Each row was made from one small tree. Brackets hold a mark, then the marks that hang from it, in the order of their numbers. Every link used is in the known rows. Write each row's tree.
(in the rows, 128 means zero)
Known rows
{J217 {J976 J827 J915 J941}}: [151 109 107 146 137 148 154 121 150 139 124 138 106 101 104 157 141 145
 148 143]
{J915 {J42 J252} {J976 J217 J827 J941}}: [169 135 117 109 141 164 207  97 102 165  63 199 109 126  54 137  69 160
 109 192]
{J364 {J217 {J976 J827}}}: [140  73 121 145 132 133 143 141 106 138 133 120 116  82 138 118  70 125
 118 166]
{J827 {J976 J217 J915 J941}}: [169 155 131 171 136 133 171 119 140 175 116 149 101 140  64 159 103 130
 122 117]
{J252 J42}: [151 122 101 115 126 123 113 126 149 158 112 155 139 138 128 120 154 151
  79 126]
{J976 J217 J827 {J915 J42} J941}: [155 126 129 125 125 164 199 115 113 161 108 161 106 172  86 175  84 167
 198 162]
{J827 J976}: [158 168 129 151 144 121 116 130 130 175 115 136 112 104  71 122 132 108
  59 138]
{J941 {J976 J217 J827}}: [142 106 101 129 142 134 136 106 101 181  97 125 114 181 124 139  47 148
 201 190]
{J915 J42 {J976 J217 J827}}: [156 135 129  89 143 153 167 107  89 174  95 164 109 121  53 133  53 142
  79 191]
{J217 J976}: [146 116 103 141 142 127 104 125 149 142 122 131 121  75  98 121 127 118
  55 138]
{J976 J217 J827 J915 J941}: [148 122 123 145 128 161 203 123 120 149 114 139 108 187 106 176  53 165
 233 154]
{J941 {J976 J217 J827 {J915 J42}}}: [146 117 108 110 132 144 146 107 111 191  94 139 108 180 118 157  63 159
 184 177]
{J364 {J217 J976}}: [147  79 121 144 133 123 133 134 123 138 133 129 123  76 135 113  82 116
  85 141]
{J976 J217 J827 {J915 {J42 J252}} J941}: [154 133 120 139 123 172 215 123 120 154  83 172 109 172  93 171  69 175
 197 167]
{J827 {J976 J217 {J915 J42} J941}}: [174 158 137 156 132 134 167 113 135 185 111 167 100 128  47 159 130 132
  96 123]
{J827 {J976 J217 {J915 {J42 J252}}}}: [159 174 129 158 129 142 161 138 133 182  91 154 105 123  62 146  80 133
  55 136]
{J364 {J217 {J976 J827 J915 J941}}}: [151  72 121 148 128 139 170 130 125 135 134 137 112  96 139 141  93 138
 157 144]
{J42 J252}: [146 161 104 141 139 145 142 139 144 138  73 156 136 130 121 113  83 138
  92 149]
{J941 {J976 J915}}: [154 138 100 113 140 125 116 101 153 179 100 140 123 164 137 143 107 142
 151 135]
{J217 {J976 J915}}: [146 125 105 138 137 136 119 133 165 142 123 127 118  87 109 141 117 129
  68 120]
{J217 {J976 J915 J941}}: [160 117 106 146 137 136 137 112 172 142 124 151 115  91 101 150 155 135
 104 110]

Write each row's tree
[162 124 122 120 148 148 192  96 104 157 103 160 109 145  71 142  49 145
 158 174] | {J915 {J976 J217 J827 J941}}
[165 132 121 104 152 145 173  94 116 154 104 166 113 126  78 135 105 139
 142 168] | {J915 {J976 J827 J941}}
[170 125 129  96 143 152 186  88  95 172  95 185 106 127  45 142  88 150
 114 183] | {J915 J42 {J976 J217 J827 J941}}
[155 127 105 109 134 132 130  98 133 192  93 149 117 172 114 151  78 150
 139 147] | {J941 {J976 J217 {J915 J42}}}
[156 113 111 130 134 151 151 115 145 150 120 155 105  89  87 157 165 148
 119 148] | {J217 {J976 J827 {J915 J42} J941}}
[149 112 122 148 136 151 183 117  98 148 112 143 113 172  94 151  65 153
 220 177] | {J976 J217 J827 J941}
[146 122  99 120 130 151 160 112 117 187  74 146 111 179 124 154  51 166
 179 181] | {J941 {J976 J217 J827 {J915 {J42 J252}}}}
[162  89 118 145 124 139 170 124 143 139 110 167 119  79 130 133 114 139
  96 130] | {J364 {J217 {J976 {J915 {J42 J252}} J941}}}
[143 122 112 125 132 150 130 134 139 152 118 134 108  82  95 147 129 142
  85 155] | {J217 {J976 J827 {J915 J42}}}
[172 167 130 155 139 129 150 115 152 173 116 156 106 121  71 151 160 124
 106 112] | {J827 {J976 J915 J941}}
[143  82 126 129 124 141 154 141 115 146 131 131 113  81 133 133  83 135
 108 155] | {J364 {J217 {J976 J827 {J915 J42}}}}
[168 164 115  89 145 148 153 106 130 164  64 195 125  93  68 113 103 137
  13 161] | {J915 {J42 J252} J976}
[162  81 127 136 126 131 156 118 137 143 131 157 116  78 122 136 125 131
  99 126] | {J364 {J217 {J976 {J915 J42} J941}}}
[138 137 131 119 123 164 175 140 105 165 108 132 110 165  95 163  38 160
 153 169] | {J976 J217 J827 {J915 J42}}
[141 115 102 126 135 142 150 112 117 182  98 124 111 192 134 157  37 157
 212 172] | {J941 {J976 J217 J827 J915}}
[151  88 125 129 126 133 141 135 133 146 129 141 120  73 130 129  95 126
  72 131] | {J364 {J217 {J976 {J915 J42}}}}
[171 128 121 120 150 138 177  88 125 157 102 171 117 136  67 136  66 135
 114 144] | {J915 {J976 J217 J941}}
[158  83 122 148 128 131 159 124 142 136 135 143 118  89 137 136 105 130
 122 119] | {J364 {J217 {J976 J915 J941}}}
[158 150 118 121 127 168 191 120 137 151  83 181 113 148 103 160 139 170
 174 158] | {J976 J827 {J915 {J42 J252}} J941}
[149 130 120 112 147 149 172 116  96 159 101 137 113 140  79 133  12 139
 125 181] | {J915 {J976 J217 J827}}
[147  86 122 141 127 130 145 138 136 138 134 128 121  84 144 129  74 124
  94 126] | {J364 {J217 {J976 J915}}}
